Each row comes from the steps of one path. Every step used is in the known rows, and no mark comes twice. Write the path behind each row, first mark first.
Known rows:
U/A: [ -4  -8   1   5   1  -3  -8   3   0   0   2   5  -6  -1  -4   4   4   0
   9  -7  -3   2   0   2  -3   0   4   1   2  -2  -1   3  -1  -3  -7   0
   3 -20   0   2   1   6  -3   6  -8  11   8 -13   3   4]
J/A/G/D/T: [  6  -3  -3  33   0  -4  -1 -16  -5   9  12   1  -1   2  -9  -4  -2   6
 -10   2   3   7   8  -8  -1   6  -1  -3   1  40  -3   2  -2   9  -6 -10
  -7  27   1   4  10  12  -8  -4   9  12   0 -13  -7   1]
J/H/U/A/T/D: [-20   2   0 -14  -2  -3   6  14  -2 -13 -12   4  -6  -6  22  -5   0  -6
  -1  -3  -4  12  -1 -16   5  -8   4   0   4 -28   6   7 -11   7   7  14
  -1 -17   8   9  -2  -6  -2   9 -10   8  10  11   8  -6]
D/G/F: [  1  -3  -4 -21  -7  -5  -9  -8  -5   6  -5   3  12 -18  -1   3   7  -7
   7  10   1   2  -3   9   2   0  -3  10   1  -4   1  -4 -11 -10  -7   5
   4  -6  -7  -3  -3   9  -1  -2   8   4   7   6  -4   4]
T/D: [  0  -6   1  -2  -2  -1  -8   8   6  -5   5   6  -4   1   4   2   3  -9
   7  -5  -3   1   5  -5  -3  -4   3  13  -3 -29   5   2   0  -3  -9  -2
   3 -12  11   3   4 -11  -2  -4  -1   2   4  -1  -6   1]
J/A/T: [  1 -11  10  -5   2   5  -8   3  -5  -6 -11  -1   4  -2  -7  -2  -9   0
  -5 -11  -1   1   5  -4  -3   2  -1   3   6   2  -2   5  -3   1  -2  11
  -5  25  -5   6   5   0  -8  -2   4  18  10   9   5   3]
U/H/J/A/T/D: [ -2   2  10 -19   4   6  -2   9  -5 -15 -12 -10  -4   0  12  -2  -8  -5
 -13  -7  -3   1  -2 -13  -2  -2   4   8   4 -24   2   5   4   5   9  12
  -4  29  13 -14   2 -17   0  -4   9   4 -15  17  -1   5]
U/H/J/A/G/D: [  2   8   0  23   4   0   0 -13  -3  10   5  -8  -6   0  -7  -2  -1   7
 -16   4   3  -4  -2  -1   1   4   0  -5  -1  36  -4   1  14   4  11 -13
  -4  33  -1 -16   2  -2   1  -5   8  -4 -27  13 -10   4]
G/A/J: [  0  -8  -1  13   7  -6  -2   0  17  -3   9  -5   6   8  -3   4 -18   4
  -5 -10  -1  -1   3  12   2   2  -5 -10  -4  17  -3  -3   1  -4   1  -2
  -2  -6  -1  18  -3  -5   2   0   0 -14   7 -10  -4  -2]
D/G/A/U/H/J: [ 14  11   1 -21  -1  17  10  -6  -6  -5  -9   1   3  21   9   4 -10   2
  -8   9   2  -5   2   7   5  -1  -2  -9  -5  18  -4  -7   7  -4  11   9
  -5   1   0  -9 -11   0   6  -2   1 -29 -16  -2  -2  -3]
U/H: [  2 -10   0   2   1   1 -10   5   4  -2   0   9   0   0   4   3   2  -1
  10   0  -1   0   4   1  -1  -4  -3   6   3   0  -1   1   0  -4   9   5
   4  -5  -4  -1  -1  -6   1  -6   2 -17 -16  -8  -8   6]
G/A/J/H: [ -1  -8  -9  12  10  -6  -6  -4  11  -3   7  -2   5   6  10   0 -17   7
 -10  -4   0   1   6   2   6   6  -6 -10  -5  15  -2   1   1   8  14   0
   1  -6  -7  12  -5   0   3   0  -2 -36   5  -9  -5 -12]
H/U/A/J: [-19  -4  -3   6  -1 -17  17  12  12   0   5 -14  -3   7  -2   1   4   7
  11  -7  -3   3  -8  13  -1  -5   5 -13  -3  -1  -3  -2  -1  -4  -7   4
   1 -18   1  18  -4   1   7   9  -7   9   9 -19   8  -1]
J/A/U/H: [ 16  -9  -2   0   8   9   8   5  -1  -6  -9   5  -3  14   4  -3  -4   4
  -3  -3   3  -5   3  -1  -3   2  -1  -4   0   8  -1   2   3   6  11   1
   1  26   0   1   0  -4  -4  -7   5 -19 -16  -7   1   8]
F/K: [  4  -4   1   5   2   1  -1   4  22   2   4   6  -7  -6 -10  -7   3   3
  12  -7  -2  -4   8   3  -4   8   0   4   5  -9   3   3  -4  -2  -6 -14
   4 -17   3   5   2  -3  -4  -7 -13   2   6  -9  -3   6]
H/J: [  3  -1   6  -2  -6   6  -5   2   3   1   6  -5   5   0 -11   1   4   2
   6  -7  -4  -4  -1   3  -4  -1   0   3  -1  -6  -2   2   7  -6  -8   0
   1  -8   0 -15   1  -2   9  -4  -2   4   2  -4  -1  -5]
D/G/A: [  0   5   1 -10  -5   8  -9 -13  -4  -3  -2  11   4   6   3   5  -7  -3
  -6   4  -3   3  10   6   2   0  -4   1  -1  13  -1  -4  -3  -7  -3   8
  -2 -11  -4   9  -3   5  -1  -3  -2  -5   3  -5  -1  -4]
H/U/A/T: [-18  -2  11  -4  -6  -2  10  14  -1  -4 -11   3   1  -3  -1   1  -2   1
   8  -8  -4   8  -3   0   1  -7   6  -8   6  -6  -2   2  -8  -8  -6  14
  -3 -16  -2  15   0  -1  -2   9  -9  30  15   5  10   3]
U/A/T/D/G/F: [-10   4   4 -34  -2  -9  -9   4  -9  -6 -17  -1   4 -18  14   4  -1 -13
   1  10   4   9  -7  -2   5  -4   5   9   4 -25   5  -3 -13 -11  -8  13
   1 -13   9   3   1   5 -10  10   1  28  11  25   4   7]
T/D/G/F: [ -2   4  -4 -27  -7  -7  -9   1  -2   1  -2   1   5 -17  12   3   9 -13
   2  12   0   5  -3   2   2  -3   1  17  -2 -26   6  -4 -11  -8  -8   2
   5  -9   7   0   0  -1  -4  -2   8   6   3  12  -4   4]
R/U/H/J/A: [ 15   2   0  -2   8  13  18  -4  -2  -6   9  -2  -8  12 -10  -2  10   7
  -8  -5   1  -5  -3  -7  -5   2   2   6   0  -1  -2   5   0   9   6   0
   5  25  -1 -19   1  -2   9  -7   3 -15 -18  -5  -4   6]
U/A/G: [ -2   1   1  28   2  -5  -6   0  -4  11   6   4  -7   0  -6   3   2   2
  10   4   4  -5  -1   3  -1   2   1  -5   0   0  -2  -3  10  -2  -5 -14
  -2 -16  -1   4   1   3  -4   7  -8  15   1  -8   1  -1]
G/F/K: [  2 -11  -4   5   2  -4  -1   5  25   6   5   0  -2 -25  -8  -8   3   2
   8  -4   2  -1  -2   4  -1   8  -1   7   6  -8   2   5 -16  -4  -7 -19
   9 -12   1   1   0  -3  -8  -3  -4   6   4   3  -8  12]
J/H/U: [-11  -2  -7   0  -7   3   6   4   2  -2   3   8   4  -5   8  -7   8   2
   4  -2  -5   6   3  -4   3  -4  -3   2  -1  -5   1   5  -8   9   6   9
   4 -10  -6   4  -3  -1   4  -1  -5 -14   1  -8   1 -10]
H/J/A: [  3   2   4  -1  -1   8  -2  -4  -3  -3   5  -9  -1  -1 -11  -2   3   3
 -10 -13  -5  -4  -3  -4  -7   3   2   5   0  -5  -1   3   5   7  -7   1
   0  20   0 -16   3   2   5  -4   4   9   0  -5   6  -5]
R/U/H: [ 17 -12   0   1   6   8  12   2   7  -1   6  13  -5  11  -2   3  10   2
  10   2   2   0   4  -1  -3  -2  -2   7   1   0   2   3  -5  -3   6   0
   6  -4  -4   0   0  -6   3  -6  -3 -24 -14  -5 -12  13]
T/D/G/A: [ -4  11   1 -18  -4   6  -8  -5   0  -7   0   8  -3   7  15   5  -6 -12
 -11   4  -3   6  10   1   3  -2   0   8  -3 -10   6  -5  -2  -4  -3   5
  -3 -12  11  11  -2  -2  -3  -3  -1  -4   2   0  -3  -4]
D/G: [  2   0   0 -19  -8   0 -10 -10  -7   3  -3   5   4   2  -5   3   8  -5
   9   7  -2  -1   9   6  -3   0  -2   7  -1   0   0  -7   0  -7  -8   7
  -2 -10  -5   1   0  10  -2  -4   0   0   6  -5   3  -2]
A/T: [  1 -15  11  -6  -1   2 -11   6   0  -1 -10   6  11  -2  -8   3  -8  -2
   8  -6  -2   0   5  -1  -2  -2  -3   2   4  -2   0   1  -1  -9  -4  11
  -3  -3  -7   7   3  -4  -5  -2   0  12  13  11   1   1]
A/J/H: [  1 -16  -9   4   6 -16  -6  -1  10   0   4 -11   5   2   0  -3  -2   6
   7   0   1  -2   3   2   2   5  -4  -3  -4   1   1  -1   8   8   7   1
   3  -5  -7   3  -3   4   4  -2  -1 -32   7  -8  -1 -11]
U/H/J: [  2  -2   3  -5  -2   5  -4   2   2  -2   4  -3   1   0   0   1   2   1
   5  -2  -2  -4  -3   0  -2  -2   0   6  -1  -4  -3   2   6  -2   6   4
   2  -2  -1 -20  -3  -7   8  -5   1 -14 -18  -5  -7   1]
G/F/Z: [  1  24  -2   3  -5  -2 -13  10   4   8   9   5   8 -18  -9   2   0  -4
   7  -2   0   0  -7   3   1  -8  -1   6   4   1   1   3 -15  -5  -5  -7
   7  -6  -3  -7   3  -3  -2  -3   6   5   7   1  10  15]
U/A/T/D/G: [ -9   5   8 -31  -4  -6 -10   3 -12  -9 -18   1  -5   1  11   6   1 -12
   7   6  -2   6   3  -3   0  -4   6   6   2 -23   5  -5  -1  -8  -9  15
  -5 -18  13   7   3   4  -7   6  -6  24  14  12  10   2]
U/H/J/A/G/F: [  2   8  -2  15   3   1   1  -2  -4   8   5 -12   2 -18   0  -3  -1   5
 -12   7   5  -9 -13  -2   2   4  -1   2   1  -2  -4   2   4   6  10 -14
   1  33  -3 -21  -3  -5   1  -1  18  -1 -26   8  -8   9]

Write each row's path:
[-19  -5   2  -9  -4  -1   4   9  -5  -7 -11   7  -1  -6  11  -6   0   2
   4  -5  -3  11   1  -9   6  -4   2  -5   5  -5  -1   7  -8   5   7  16
  -1 -14  -5   9  -3   3   0  10 -11   5  10   6   9  -6] : J/H/U/A/T
[-17   8 -13 -14  -4  -5  11  -9   4  -4   0  -4   7  10  15  -4  -7   4
  -9   7  -2   7   5   7   9   1  -3 -11  -6  18  -2  -6  -3   7  11  13
  -2  -8  -6  17  -9   7   7   2  -4 -31   4  -7   5 -18] : D/G/A/J/H/U
[ -5 -10 -10   6  10 -21  -6   2   4  -2   3 -12  -7   3   5  -2  -1   6
   4  -2  -1   0  -2   1   3   4   1  -8  -4   1  -1   0   3   9   6   1
   4 -16  -3   4  -4  11   4   6  -7 -21   8 -13   5  -8] : U/A/J/H
[  0  -8  10 -11  -2   0  -9  12   3  -8  -9   4   2  -1   4   2  -7 -10
   5  -4  -2   3   5  -6  -1  -4   1   8   0 -24   5   3   1  -7  -5   8
  -3  -3   8   8   6 -13  -7  -1   0  14  10  17  -2   0] : A/T/D
[  5   6   2  19  -1   5   0  -5  -4   6   7 -11   0   0 -14  -3   1   4
  -8  -3   2  -9  -5   0  -6   6  -1  -3  -3  -2  -2  -2  17   7  -5 -14
  -5  25   1 -13   3  -1   2  -2   5  15  -5  -3   3  -8] : H/J/A/G
[-18   6 -10  28  -1  -7  10  -5  -2  11   5   6  -7  -4   6  -5   6   6
  -3   7   3   6   2  -5   8   1   1 -13  -1  35   0   3   0   7   8 -12
   0 -14  -5   6  -2   7   1  12 -10   1  -3   5  -1  -7] : J/H/U/A/G/D
[  5   8   2  27  -2   1   3 -16  -9  10  14 -11  -3   2 -12  -4  -2   8
 -15   0   3   3   1  -9   1   5  -1  -4  -2  35  -3  -1   5   9  -9 -13
  -9  29   3 -11   9  11  -1  -2   9  15   1 -11  -4  -4] : H/J/A/G/D/T
[  2   2   1  -4   2   7  -3  -3  -4  -5   2  -8  -3   2   1  -4   0   5
 -10  -6  -5  -4  -4  -5  -3   0   1   6   1  -2  -3   5   6   7   7   4
   3  23  -1 -19   0  -3   5  -6   6 -10 -22  -6   0   4] : U/H/J/A
[ 13   3  -1 -15   2  13   5  -3  -4  -5 -10  13   4  20  12   6 -12   1
  -4  11   2  -2   8   6   4  -1  -4  -7  -2  22  -3  -7   3  -5  13  10
  -5   0  -1   9  -9  -1  -1  -3   1 -32 -15  -3  -4   1] : D/G/A/U/H
[  3   6  -1  18  -1   1   0  -6  -4  11   8 -12   6 -20 -14  -4  -1   3
 -12   1   6  -7 -14   0  -1   7  -2   0  -1  -6  -3   1   2   4  -4 -17
   1  29  -5 -17   1  -2   2   1  13  18  -6  10  -3  -1] : H/J/A/G/F
[ -3   2   0  32   4  -9  -6  -9  -2  15   6   6  -9  -3 -11   4   2   1
   3   5   6   1   2   6   3   4   0 -10   0  35  -1  -1   9  -7  -5 -16
  -4 -13  -3   5   4   8  -6   8  -6  18   1   4  -4   2] : U/A/G/D
[-16   3  -6   1  -4  -2   8   4  -2  -3   2   6  -5  -4  10  -7  11   3
   3  -2  -4   8   0  -7   4  -4   2  -2   1  -7   1   6  -8   9   5   6
   7 -21  -4   2  -4   7   5   9 -12  -5   5 -13   7  -5] : J/H/U/A
[-17   3   0   3  -7   0  11   9   3  -1   2   6  -4  -1   2  -1   8   1
   8  -7  -6   6  -3   4  -3  -6   6  -3   2  -9  -1   2  -7  -4  -8   3
   3 -24   0   9  -2   3   3   8 -10  16   7 -14   6   2] : H/U/A
[-17   4 -10  21  -3  -9   9   3  -2  12   4   3  -1 -25  11  -7   7   4
   1  10   5   4 -12  -3   7   1   0  -7   1  -6  -1   3 -10   6   7 -14
   5 -14  -7   1  -6   3   0  15  -4   4  -2   1   0  -3] : J/H/U/A/G/F
[ -1   7  -1 -26  -7  -1  -9   0  -4  -4  -3   5  -2   4   8   2  10 -13
   8   9  -4   3   8   0  -2  -5   1  15  -3 -25   7  -6   3  -5  -8   5
  -1 -13  11   3   2   1  -2  -6   0   3   5   0   1  -3] : T/D/G
[  4  -5   1  31   0  -6  -6 -10   4  16   6   4   1  -2 -15   3  -2   0
   3   4   5  -2   5   7   2   2  -6  -6  -2  34   0  -2  11 -10  -3 -17
  -4  -2  -6   6   5  -2  -4  -2   0   7  -1  10 -11  -1] : A/G/D
[ -4   7  -4 -15   2  -9  -2  -4   9  -8   3  -9   0  16  13   6 -12  -7
  -9   4  -2   3   6   9   2  -1   1  -2  -7  -5   4 -10   4  -4  -3   4
  -4  -9  11  17  -2  -4  -1  -2   3 -12   5  -1  -2  -7] : T/D/G/A/J
[  9 -17  -9   7  17 -12  14  -4   7  -1  12  -6  -9  15  -2   0   8   8
   8  -1   4  -3  -3   0   1   4   4  -9  -5   5   0   2   0  11   5  -2
   5 -16  -3   4  -2  13   7   6 -12 -26   9 -12   2  -4] : R/U/A/J/H
[  3  33  -1  25  -4  -5 -10   7   3  18  13   4   9 -16  -9   4  -2  -3
   7   8   7  -6  -9   5   3  -3  -3   0   2   1   1  -3  -5  -5  -3 -23
   2  -1  -3  -5   3  -6  -3  -1   6   9   1   4   6  11] : A/G/F/Z
[ 19  -2   3  -5   3  14  14   2  -3  -4  -3  -8   1  15 -15  -2  -2   6
  -7 -11   0 -10  -4   1  -4   4   2  -6  -4   2  -2  -1   8   6  -5  -3
  -1  23   2 -12   3   1   6  -3   5   1   3  -3   5  -5] : H/J/A/U
[ 18 -14   0   0   4   5   5   8   4  -2  -7   8   3  14   1   2  -1   3
  12   2   3  -6   3   4  -3  -3  -2  -4  -1   5  -1   0   2  -3  10   0
   0   0  -2   1  -4  -8   1  -5   2 -27 -14  -6  -6   6] : A/U/H
[18 -9 -2  2  4  8  8  2 -2 -4 -5  1  0 12 -8 -2 -3  3 -2 -9  1 -7  1  2
 -5  2  0 -4  0  5 -1  2  2  6 -3 -2  0 22  0  5  3  2 -3 -4  5 -4  3 -5
  6  1] : J/A/U
[ -3  -4   5 -37  -6  -5  -9   3  -6  -4 -16   1  11 -18   7   3  -2 -15
   3  11   3   6  -2  -1   4  -4   0  12   1 -24   6  -4 -12 -12  -6  12
  -2  -1   6   3   1  -3  -8   0   9  19  10  30  -2   4] : A/T/D/G/F
[  1  -2  13 -11  -1   8  -2   1  -8  -7 -11 -10   6  -2 -14  -2  -8   1
  -9 -12  -3  -3  -2  -5  -4   3   1   1   4  -1  -2   4   3   2  -4  10
  -4  28  -3 -11   4  -2  -1  -3   7  23   8  12   8  -4] : H/J/A/T
[ -2  10   9 -39  -5   6  -2  -5 -14 -11 -15 -12   1   3   4   0  -1 -10
 -12   0  -3   0   0  -7  -2  -1   6   9   0 -23   4  -4   5   2  -8  15
  -7  24  12  -9   6   1  -1  -4   7  23   7  22  11  -6] : H/J/A/T/D/G
[ 11  -2   0  27   7   2  14  -4   1  11  12   8 -10  10 -14   4  11   3
  11   5   6  -5  -2   3  -4   1   2  -6  -2   3   1  -2   4  -2  -6 -19
   1 -15  -1   5   2   5  -1   7 -13  10   3  -7  -1   4] : R/U/A/G
[ 17   4   1  19   9  12  19  -6  -3   5  10  -5  -6  12 -10  -2   7   7
  -6   6   6  -9  -5  -5  -5   4   0  -1  -3   2  -2   0  11   8   9 -13
   0  29   0 -15   1  -4   5  -4   4  -8 -25  -1  -6   4] : R/U/H/J/A/G
